Each row was made from one walk, in order. Every step used is in the known rows, and no mark comes twice. Write each row's walk.
Known rows:
mida, vibi, revu, voto, revol: [-0.84 -0.40  1.46 -1.25  0.94 -3.19  0.73 -1.99 -1.06 -1.95 -2.57  1.48
 -1.01  1.14 -1.81 -0.48 -3.77  3.50  1.70  2.39  0.54  2.29 -0.59 -1.44
  0.90 -2.10  1.38 -0.36 -1.81  1.26]
zifi, revol, voto, revu, pofad: [-2.50  0.46  0.47 -1.95  1.07 -1.03  0.96 -1.59  0.22 -1.84 -2.00 -1.33
 -3.43  0.37 -1.33  2.52 -1.07  2.76  2.61 -1.35  0.81  1.43 -1.88 -2.42
  0.84 -0.65 -2.20  1.66 -3.11 -1.43]
zifi, revol, voto: [-0.45  1.83  2.23 -0.77  0.04 -1.06  0.49  0.38 -0.07 -1.69 -0.98  0.46
 -2.23 -0.98 -1.39  0.21 -1.66  0.87  2.01 -1.06  0.17 -1.05 -0.88 -1.15
  1.39 -0.26 -2.75  0.57 -0.96  0.58]
mida, vibi, revu, pofad, zifi, revol, voto: [-3.90 -0.17  0.01 -1.65  4.06 -3.61  3.93 -2.95  1.20 -1.85 -0.87 -0.05
 -2.19  0.02 -2.27  2.31 -4.25  4.68  2.41  0.09  2.17  2.80 -2.60 -0.49
  3.28 -0.89 -4.39  0.81 -2.14 -0.19]
pofad, zifi, revol, voto, revu, vibi, dunim: [-3.73  0.26  0.44  2.23  0.28 -4.17  0.15 -0.22 -0.98 -0.66 -6.47  4.67
 -3.57 -2.59  2.83  0.47  0.60  1.87  1.50  1.49  1.97  0.40 -2.30 -2.48
  2.99 -1.10 -4.24 -0.51 -0.25 -1.10]
mida, vibi, dunim, pofad, revu: [ 2.92  0.97  0.26  2.20  2.49 -4.05  2.79 -0.84 -0.22  2.11 -0.88  0.95
 -1.21  0.92  2.84 -0.54 -0.80  2.28 -2.26  1.76  0.09 -1.93 -1.85  0.05
  0.30  0.20 -0.19 -3.21  1.28  4.01]
vibi, mida, revu, voto: [-2.43  0.20 -0.03  1.96  0.85 -1.45 -4.04 -1.75  0.01 -1.43  0.32  0.70
 -0.16 -1.36 -0.92 -0.90 -1.01  2.21  2.81 -0.77  1.10 -0.16  0.28 -1.59
 -1.21  0.09  0.86  1.40 -0.77  2.57]
zifi, revol, voto, revu: [-1.40  0.99  1.46 -0.82  0.16 -1.60 -0.17 -0.36 -0.04 -2.31 -2.93  1.83
 -3.64  0.51 -0.67  1.81 -1.93  1.37  2.14 -0.20  0.92  0.28 -1.87 -2.44
  1.10 -2.01 -1.62  0.40 -2.03 -0.53]
vibi, dunim, pofad, zifi, revol: [ 0.90  1.40 -1.17  1.90  1.42 -1.56  1.22 -1.00  1.38  2.44 -1.97  2.04
 -3.21 -2.66  1.41  2.87 -0.27  1.99 -0.41 -0.71  0.07 -1.73 -0.86 -0.13
  2.56 -0.45 -3.60  0.54  2.50  1.21]
dunim, vibi, mida, revu, pofad, zifi, revol, voto: [-5.16  0.36  0.70  0.97  1.62 -2.08 -1.65 -1.71  0.13 -1.90 -0.38  1.15
 -2.72 -2.85 -1.35  2.55 -1.28  3.03  5.00 -3.04  4.53  0.02 -3.04 -0.80
  2.11  0.88 -5.92  3.52 -1.13  0.77]
zifi, revol, voto, revu, vibi, dunim, vutas: [-2.23 -0.57  3.64  2.75 -2.11 -4.79 -0.64  0.68 -1.39 -0.20 -4.93  2.78
 -1.88 -2.35  3.55  1.25  1.13  1.58 -0.82  2.60  0.60  0.31 -3.37 -3.37
  4.57  1.03 -2.94  0.79 -0.24 -1.02]
voto, revu, vibi, dunim: [-2.17 -1.89  0.44  2.26 -1.14 -2.84 -0.21  0.43 -1.20  1.16 -4.18  2.54
 -0.97 -0.72  4.13  0.58  2.51  0.35 -1.76  2.49  0.42  0.25 -0.94 -1.67
  1.81 -0.28 -0.05 -0.97 -0.11 -0.58]
revu, pofad, zifi, revol, voto: [-2.74  1.67 -1.19 -0.77  2.02 -0.65  1.40 -1.91  0.73 -1.74 -1.18 -0.85
 -2.15 -1.81 -2.09  0.81 -1.11  2.68  3.51 -2.18  1.17  1.29 -1.38 -0.75
  1.57  0.23 -4.67  2.05 -1.20 -1.51]
dunim, vibi: [ 1.71 -0.59  1.63 -0.40 -1.17 -1.09  0.56  1.36 -1.16  0.76 -0.16  0.98
 -0.61 -0.49  0.32  0.88  1.92 -0.96 -0.13 -0.08  2.12 -0.80 -1.66  0.65
  1.12  0.50 -1.47  0.73  0.10 -0.23]
revu, pofad, zifi: [-2.19  0.09 -3.28  0.32  2.13  0.44  0.95 -2.36  0.96  0.28 -0.48 -1.50
  0.00 -0.67 -0.83  0.89  0.41  1.98  1.41 -1.15  1.18  2.22 -0.72  0.64
  0.29  0.36 -1.97  1.16 -0.15 -2.01]
revu, vibi: [-1.30 -2.01  0.64  0.46 -0.86 -2.57  0.24  1.69 -0.97  0.36 -1.69  0.55
  1.30 -1.06  1.13 -0.72  1.23  0.21 -0.64  1.08  0.15  0.34  0.21  0.03
  0.73  0.27 -0.37  0.17 -0.01 -0.39]
revol, voto, revu: [-0.13  0.31  0.03  1.03  0.07 -1.66 -0.42 -1.06 -0.37 -2.36 -2.67  0.78
 -2.51  1.08 -0.84 -0.20 -1.05  1.05  1.21 -0.03  1.77  1.23 -1.47 -2.19
  0.21 -0.50  0.16 -0.44 -2.58 -0.77]
revol, voto, revu, vibi, mida: [-3.07 -1.84  2.35  3.01  0.28 -3.99 -1.03 -0.03 -0.19 -2.67 -3.09  2.46
 -0.67  0.74 -0.08 -0.47 -0.49  3.05  1.91  0.66  2.64  0.58 -1.20 -2.34
  1.55  1.95  0.00  0.80 -2.17  0.20]
zifi, pofad, revu, mida, vibi, dunim, vutas, nozi: [-0.75 -0.27  1.63  5.66  0.42 -1.99  0.81  0.59 -0.51  1.46 -0.47  2.22
  2.76 -1.34  1.43 -1.21  0.34  0.94 -1.75  2.10 -1.12 -1.72 -2.51  0.16
  0.65  0.23 -2.06  0.42  2.39  2.69]
vibi, dunim: [-0.15  0.79  0.71  1.07  0.00  0.31  0.27 -0.98 -0.21  1.62 -0.33  0.65
 -0.78 -1.30  2.44 -0.35  1.47 -0.66 -1.35  0.62 -0.70 -1.27  0.08 -0.19
  0.83  1.28 -0.54 -0.83  1.12  1.26]
vibi, revu, pofad: [-3.65 -1.72 -0.94 -2.42  1.86 -0.26  2.67 -2.87  1.20  0.36  0.45 -3.08
 -0.12  0.38 -2.36  2.10 -0.25  1.55 -0.96 -1.09 -0.27  3.04 -0.70 -0.81
  1.05  0.02  0.34  1.31 -2.01  0.21]
zifi, revol: [-1.67  0.66  1.25 -1.57  0.28  0.13  0.28  0.96  0.36  0.14 -0.27  1.09
 -1.37 -0.66  0.19  1.89 -1.17  0.27  0.80 -0.27 -0.77 -0.93 -0.29 -0.43
  0.59 -1.10 -1.75  1.08  0.40  0.23]
pofad, zifi, revol, voto, revu, mida, vibi, dunim: [-2.09  1.25 -0.19  3.77  1.35 -3.05 -0.20 -2.33 -0.76 -2.31 -1.93  5.21
 -3.68 -1.17  0.90  0.11 -3.37  2.88  2.57  2.08  3.03 -0.72 -3.32 -0.80
  2.22 -0.92 -4.44 -1.37  0.80 -1.40]
zifi, pofad, revu, vibi: [-2.13 -2.16  1.50 -0.45  0.97 -3.83  3.29  2.38 -0.92  0.65 -3.05  1.06
  1.76 -1.23 -0.15 -0.99  2.97 -0.80 -0.46 -0.46 -0.15  0.45 -0.66 -1.55
 -0.60 -0.17 -0.46 -0.94 -0.23  2.41]
nozi, vutas: [ 0.71 -0.22  0.26 -0.54 -2.63  1.59 -1.06  0.87  0.22 -0.12 -0.60 -0.32
  1.19 -1.01  2.06 -1.20  0.30  1.71 -0.18  0.52  0.21 -0.08 -1.45  0.60
  0.59 -1.29 -0.47 -0.21  0.14 -0.72]
voto, revu, pofad, zifi: [-3.07 -0.81 -4.07  0.32  2.26  0.11  0.22 -2.66  0.62 -0.29 -2.34 -0.16
 -1.60  0.53 -0.31  2.33 -0.23  2.73  1.65 -0.48  2.11  3.46 -1.83 -0.98
  0.30 -1.69 -1.06  1.20 -1.24 -3.14]
dunim, vutas, nozi: [-0.65  0.17  0.49  3.63 -1.47  0.71 -2.07  1.13  0.34  1.17 -1.61 -0.12
  1.78 -0.70  0.51  0.44 -0.26  0.82 -1.33  1.22 -1.27  0.51 -1.24  0.03
  1.30 -1.01 -0.61  3.01  0.46 -0.74]
revol, voto: [ 0.74  1.13  0.97  0.73 -0.39 -1.37  0.17 -0.40 -0.34 -1.91 -0.50 -0.66
 -1.12 -0.26 -1.35 -1.88 -0.64  0.70  1.13 -0.63  0.87 -0.10 -0.53 -0.84
  0.32  1.57 -0.71 -0.78 -1.57  0.32]

Which walk is each row?
[-4.47  0.05 -2.71 -1.45  2.84 -0.12  0.72 -1.85  0.93 -0.32 -2.95  0.99
 -2.61 -0.22 -0.27  4.47 -0.98  3.05  2.45 -0.73  1.38  2.38 -2.33 -1.11
  1.25 -2.91 -2.91  2.12 -0.70 -2.96] -> voto, revu, pofad, zifi, revol
[ 1.91  0.29  1.29  3.59  0.07 -4.92  0.52 -1.51 -0.23 -1.45 -0.66  2.23
 -4.64 -0.23  0.17  1.28 -3.62  3.68 -0.28  0.67  1.72 -2.22 -2.58 -0.95
  2.28  0.08 -2.91 -0.96 -0.13  0.98] -> zifi, revol, voto, revu, mida, vibi, dunim, pofad
[-6.31 -0.71 -0.31  0.29  1.82 -0.72 -1.95 -0.92  0.59  0.17  0.34  1.77
 -1.69 -2.65 -0.31  4.47 -0.45  2.39  4.15 -2.11  3.61  0.24 -2.78 -0.06
  2.09 -0.71 -5.23  4.22  0.47  0.39] -> dunim, vibi, mida, revu, pofad, zifi, revol
[-1.93  1.08 -1.32  1.18  0.68  0.52 -0.42 -0.85 -1.39 -0.95  0.46  0.94
  0.98 -0.39 -1.88 -3.10 -0.87 -0.10  0.41 -1.17 -0.06 -0.17 -2.16 -0.11
 -2.81 -0.07  0.41 -1.34  0.98  0.72] -> pofad, revu, mida
[-3.12  1.17 -1.38  2.05  0.57 -1.06 -1.40 -1.67 -0.39 -3.44 -2.30  3.57
 -3.48 -1.31 -3.01  0.33 -3.12  2.31  3.72 -1.01  2.63  1.11 -3.03 -1.55
  0.49 -1.98 -3.63  0.69 -0.19 -2.81] -> pofad, zifi, revol, voto, revu, mida
[ 0.25 -1.06  0.00  1.98  0.09 -1.70 -0.28 -0.18 -0.92 -1.48  2.80  1.10
  1.03  0.67 -0.51 -1.18 -2.46  1.59  0.23  1.43  1.42 -0.54 -1.07  1.72
 -0.19  0.15 -0.73 -0.92  0.83 -0.81] -> revu, mida, vibi
[ 1.60  1.80 -0.81  1.53  1.30 -3.13  1.19 -0.52  1.09 -1.05 -2.23  0.70
 -3.68 -1.56 -2.41  1.05 -2.23  2.82  1.63 -2.25  1.77 -0.31 -1.46 -0.99
  2.19 -0.40 -3.91  1.00 -0.14  0.44] -> dunim, pofad, zifi, revol, voto
[ 2.45 -1.40 -0.77  4.15  0.54 -3.84  0.60 -1.69 -0.24  0.31  0.11  1.60
 -2.26  1.13  1.27  1.03 -1.99  2.77 -2.13  1.76  1.48 -1.24 -2.03  0.29
  1.03 -0.18  0.01 -1.40  1.01  0.58] -> voto, revu, mida, vibi, dunim, pofad
[-5.16 -1.43 -0.95 -2.30  4.10 -2.52  3.96 -2.50  1.47  0.16 -0.30  0.64
 -1.48  0.17 -1.08  4.49 -3.49  4.09  1.41  1.09  1.46  2.97 -2.17  0.13
  3.11 -2.40 -3.83  1.19 -0.56 -0.52] -> mida, vibi, revu, pofad, zifi, revol
[-1.34  2.20  0.05  0.38  1.15 -1.22  0.33 -0.58  0.49 -1.83 -2.22  2.03
 -2.63 -1.58 -1.39 -0.14 -1.90  1.77  3.10 -0.99  1.41  0.23 -1.48 -0.91
  1.54 -0.56 -4.22  0.44 -0.09 -0.59] -> pofad, zifi, revol, voto
[ 0.27 -0.30  0.58  2.82 -0.24 -1.49 -0.05 -1.07 -1.11  0.08  2.60  1.84
  0.40 -0.44  2.08 -1.51 -1.11  0.99 -0.74  2.35  0.65 -2.18 -0.72  1.78
  0.76  1.56 -1.40 -1.73  1.75  0.48] -> revu, mida, vibi, dunim
[-2.39  1.57 -0.70  0.52  1.28 -1.75 -0.14 -0.93  0.25 -2.28 -4.33  3.64
 -4.23 -0.35 -0.96  1.41 -2.35  2.20  3.34 -0.35  2.45  1.48 -2.53 -2.23
  1.66 -2.55 -3.20  0.39 -1.13 -1.88] -> pofad, zifi, revol, voto, revu
[ 1.71  0.57 -0.27  2.42  2.34 -3.97  2.23 -0.80  1.23  2.10 -1.11  2.86
 -3.12 -0.99  2.87  2.80 -1.78  3.39 -0.52  2.05  1.02 -2.05 -1.35  0.82
  3.40 -0.91 -4.13 -0.50  2.34  1.49] -> mida, vibi, dunim, pofad, zifi, revol
[-4.41 -1.04  1.60  1.67  1.54 -2.32  0.04  0.98 -0.55  0.08 -1.86  2.65
  2.05  0.23  0.91 -1.58  0.72  1.63  0.81  0.60  0.60 -0.39 -1.36 -0.75
 -0.74  1.37  0.34  0.06  0.41  2.54] -> pofad, revu, vibi, mida
[-1.32 -0.54 -0.09  0.64  1.41 -0.66  1.87 -0.14 -0.57 -0.94  0.52  0.71
  1.34 -0.97 -3.01 -1.77  1.06 -1.05  0.49 -2.38 -0.13 -0.24 -1.13 -0.67
 -2.37  0.06 -0.20 -0.90  0.72  2.00] -> zifi, pofad, revu, mida
[ 0.19 -0.79  0.93 -0.55  2.14 -4.45  2.21 -1.56 -0.02 -0.73 -0.32  0.50
 -0.19  0.88 -1.43 -0.15 -2.26  2.84  0.04  2.33  0.97  1.75 -0.75 -0.44
  0.86 -0.93  1.03 -0.78 -1.79  1.68] -> mida, vibi, revu, voto
[-0.06  0.34  1.06  7.56 -1.80 -2.59 -2.65 -1.24 -1.13 -1.45 -1.81  2.45
 -0.51  0.14  1.66 -1.22 -2.12  2.88 -0.86  3.61  0.92 -0.30 -3.40 -0.59
  2.09  0.09 -1.71  0.80 -0.20 -0.93] -> revol, voto, revu, mida, vibi, dunim, vutas, nozi
[-3.74  0.78  0.68  1.39 -0.73 -0.55 -5.35 -2.10 -1.19 -2.82 -1.88  1.58
 -0.80 -1.21 -1.26 -1.26 -2.17  2.86  4.47 -1.00  0.81  0.66  0.21 -2.35
 -1.16 -0.97  1.37  1.66 -0.72  2.20] -> vibi, mida, revu, voto, revol
[-0.81 -0.93 -0.24  3.26  0.02 -1.92 -0.50 -1.53 -1.05 -0.56  0.44  3.01
 -1.33  0.75  2.37 -0.04 -1.51  1.68 -0.67  3.15  1.59 -0.91 -1.93  0.15
  0.44 -0.39 -0.29 -1.92  0.90 -0.64] -> voto, revu, mida, vibi, dunim
[-1.14 -0.03 -1.03 -0.13  0.88 -1.15  0.47 -2.29  0.01 -2.23 -1.79 -2.16
 -1.95  1.20 -1.63  0.74 -0.17  2.52  1.40 -1.25  1.54  2.29 -1.63 -2.02
  0.15  0.52 -0.29  0.57 -3.72 -1.62] -> revol, voto, revu, pofad
[ 0.38  0.12  0.90  3.84 -0.12 -3.13 -0.26 -1.94 -1.36 -2.38 -0.38  2.49
 -2.13  0.60  1.15 -1.72 -2.13  1.86  0.36  2.16  2.37 -0.76 -2.42 -0.45
  0.86  1.22 -1.17 -2.48 -0.73 -0.31] -> revol, voto, revu, mida, vibi, dunim
[ 0.41  0.68 -1.48  0.73  1.60 -1.86  1.13 -0.33  1.48  0.94 -1.64  1.24
 -2.37 -1.33 -1.22  2.88 -1.61  2.39  0.77 -1.38  0.71 -0.34 -1.05 -0.13
  1.80 -1.71 -3.02  1.42  1.30 -0.02] -> dunim, pofad, zifi, revol
[ 1.83 -1.53  0.61  2.67 -1.25 -4.25  1.37  0.57 -0.12  2.58 -1.97 -0.16
 -0.48 -1.91  2.67  0.11  2.39  0.79 -3.27  0.69 -0.48 -1.27  0.19 -0.31
  2.19  1.83 -0.85 -0.35  0.98  1.62] -> revu, vibi, dunim, pofad
[-0.73 -1.62  2.00 -1.42 -0.02 -1.92  2.16 -0.07 -0.20  1.00 -0.37  0.93
 -1.05 -0.20 -1.26  1.98  0.20 -0.92 -1.21 -0.22  2.00  0.99 -2.07 -0.24
  2.01 -0.06 -0.69  0.57 -0.90  0.85] -> dunim, vibi, revu
[-4.07 -0.54 -0.29  0.92  0.45 -4.44  0.04  0.71 -0.89 -2.09 -5.93  3.88
 -2.80 -1.41  0.20  1.09 -1.01  2.57  2.52  0.91  2.65  1.75 -2.39 -2.20
  2.25 -2.06 -3.82  0.47 -1.39 -2.14] -> pofad, zifi, revol, voto, revu, vibi
[ 0.95 -0.59 -1.84  4.91 -0.01 -6.15  0.75 -1.26 -0.37  0.07 -6.19  2.18
 -3.32 -1.54  1.26 -0.22  1.24  2.96 -0.81  0.49  2.58  0.88 -2.12 -2.37
  2.57  0.67 -1.95 -1.09 -0.88 -0.22] -> revol, voto, revu, vibi, dunim, pofad, zifi
[-1.35 -0.03  1.44  1.11  0.26 -3.29 -0.28 -0.44 -0.89 -3.68 -0.16  2.81
 -2.75  1.00 -1.51  0.65 -4.11  2.92  2.82  1.21  2.38 -0.41 -2.67 -0.70
  0.96 -1.42 -2.27 -0.47 -1.09 -1.21] -> zifi, revol, voto, revu, mida, vibi
[-2.48 -1.19  0.63  3.56  1.88 -5.77  0.12 -0.25  1.31 -1.77 -4.69  3.80
 -3.37 -0.43 -1.14  2.52 -2.10  5.20  2.60 -0.62  3.24  0.23 -2.27 -2.62
  3.13 -0.14 -3.29  2.44 -0.96  0.21] -> dunim, pofad, zifi, revol, voto, revu, vibi, mida
[ 2.44  2.50 -0.76  0.16  0.39 -2.30 -0.54 -1.24 -1.62 -0.73 -4.61  0.05
 -1.52  0.10 -2.87 -2.27 -0.90  2.83  1.28 -1.68 -0.83  0.77 -1.31 -2.29
 -2.54 -1.46  2.13 -0.36 -0.73  2.45] -> dunim, pofad, revu, voto, revol
[-0.31  1.42  1.31 -1.37  0.85 -1.62  0.98 -0.19 -1.59 -1.39 -4.70  1.00
 -0.09 -0.67 -2.53 -2.13  0.68  0.64  2.94 -1.71 -0.87  0.78 -0.44 -2.86
 -2.06 -1.36  1.30 -0.32 -0.89  2.76] -> zifi, pofad, revu, voto, revol
[ 2.58 -0.12 -2.40  5.47  1.03 -3.56  0.83 -2.27  0.22  0.63  1.24  2.16
 -0.96 -1.21  0.67 -0.50 -1.72  3.07 -1.07  0.97  1.91 -1.35 -1.50  1.66
  1.38  1.18 -2.38 -1.47  2.78  0.22] -> revu, mida, vibi, dunim, pofad, zifi
[-0.70 -1.73  1.71  3.28 -2.30 -2.84 -0.43  1.06 -1.27  2.10 -1.92  1.10
  1.93 -2.76  4.30 -0.22  2.99  0.11 -2.91  2.57 -0.37 -0.03 -1.67 -1.05
  3.36  2.69 -1.55  0.29  1.50 -0.26] -> revu, vibi, dunim, vutas
[-0.48 -0.20  0.88 -0.65  2.01 -1.05  3.03  0.64  0.04  0.32 -1.75  0.67
  0.78 -0.24 -1.14 -0.30  1.76 -0.84  0.11 -1.64 -0.57  0.10 -0.56 -1.43
 -1.11 -0.14 -0.29 -1.12 -0.02  2.87] -> zifi, pofad, revu
[-0.75  1.17  0.15  2.67  1.37 -1.44  0.74 -1.32 -1.72  0.17  1.02  2.63
  0.65 -0.36  1.94 -3.31 -0.99  0.64 -0.81  1.99  0.41 -1.61 -2.24  0.81
 -1.29  0.74 -0.73 -3.27  2.05  1.97] -> pofad, revu, mida, vibi, dunim
[-1.10  0.35 -0.21  1.40  1.64 -1.90  0.49 -0.41 -1.86 -1.15  1.28  1.98
  1.37  0.96 -0.61 -3.04 -2.30  1.25  0.46  1.10  1.08 -0.34 -2.44  1.13
 -2.32 -0.49 -0.18 -2.39  1.06  0.95] -> pofad, revu, mida, vibi
[ 0.01 -1.35  0.76  4.69 -0.91 -2.33 -1.51 -1.26 -1.30 -0.26  0.88  3.16
  0.02  0.57  2.95  0.78 -1.39  2.13 -1.46  3.98  1.87  0.30 -3.58 -0.61
  2.45  0.87 -0.65 -0.97  1.62 -1.73] -> voto, revu, mida, vibi, dunim, vutas
[-0.13 -0.17 -1.91  3.89  1.65 -3.87  0.50 -1.95  0.35  0.45 -1.49  4.46
 -3.78 -0.57  1.31  3.03 -3.36  3.94 -0.04  1.66  2.37 -1.19 -2.96 -0.01
  2.57 -2.15 -3.41 -0.36  2.40 -0.75] -> voto, revu, mida, vibi, dunim, pofad, zifi, revol
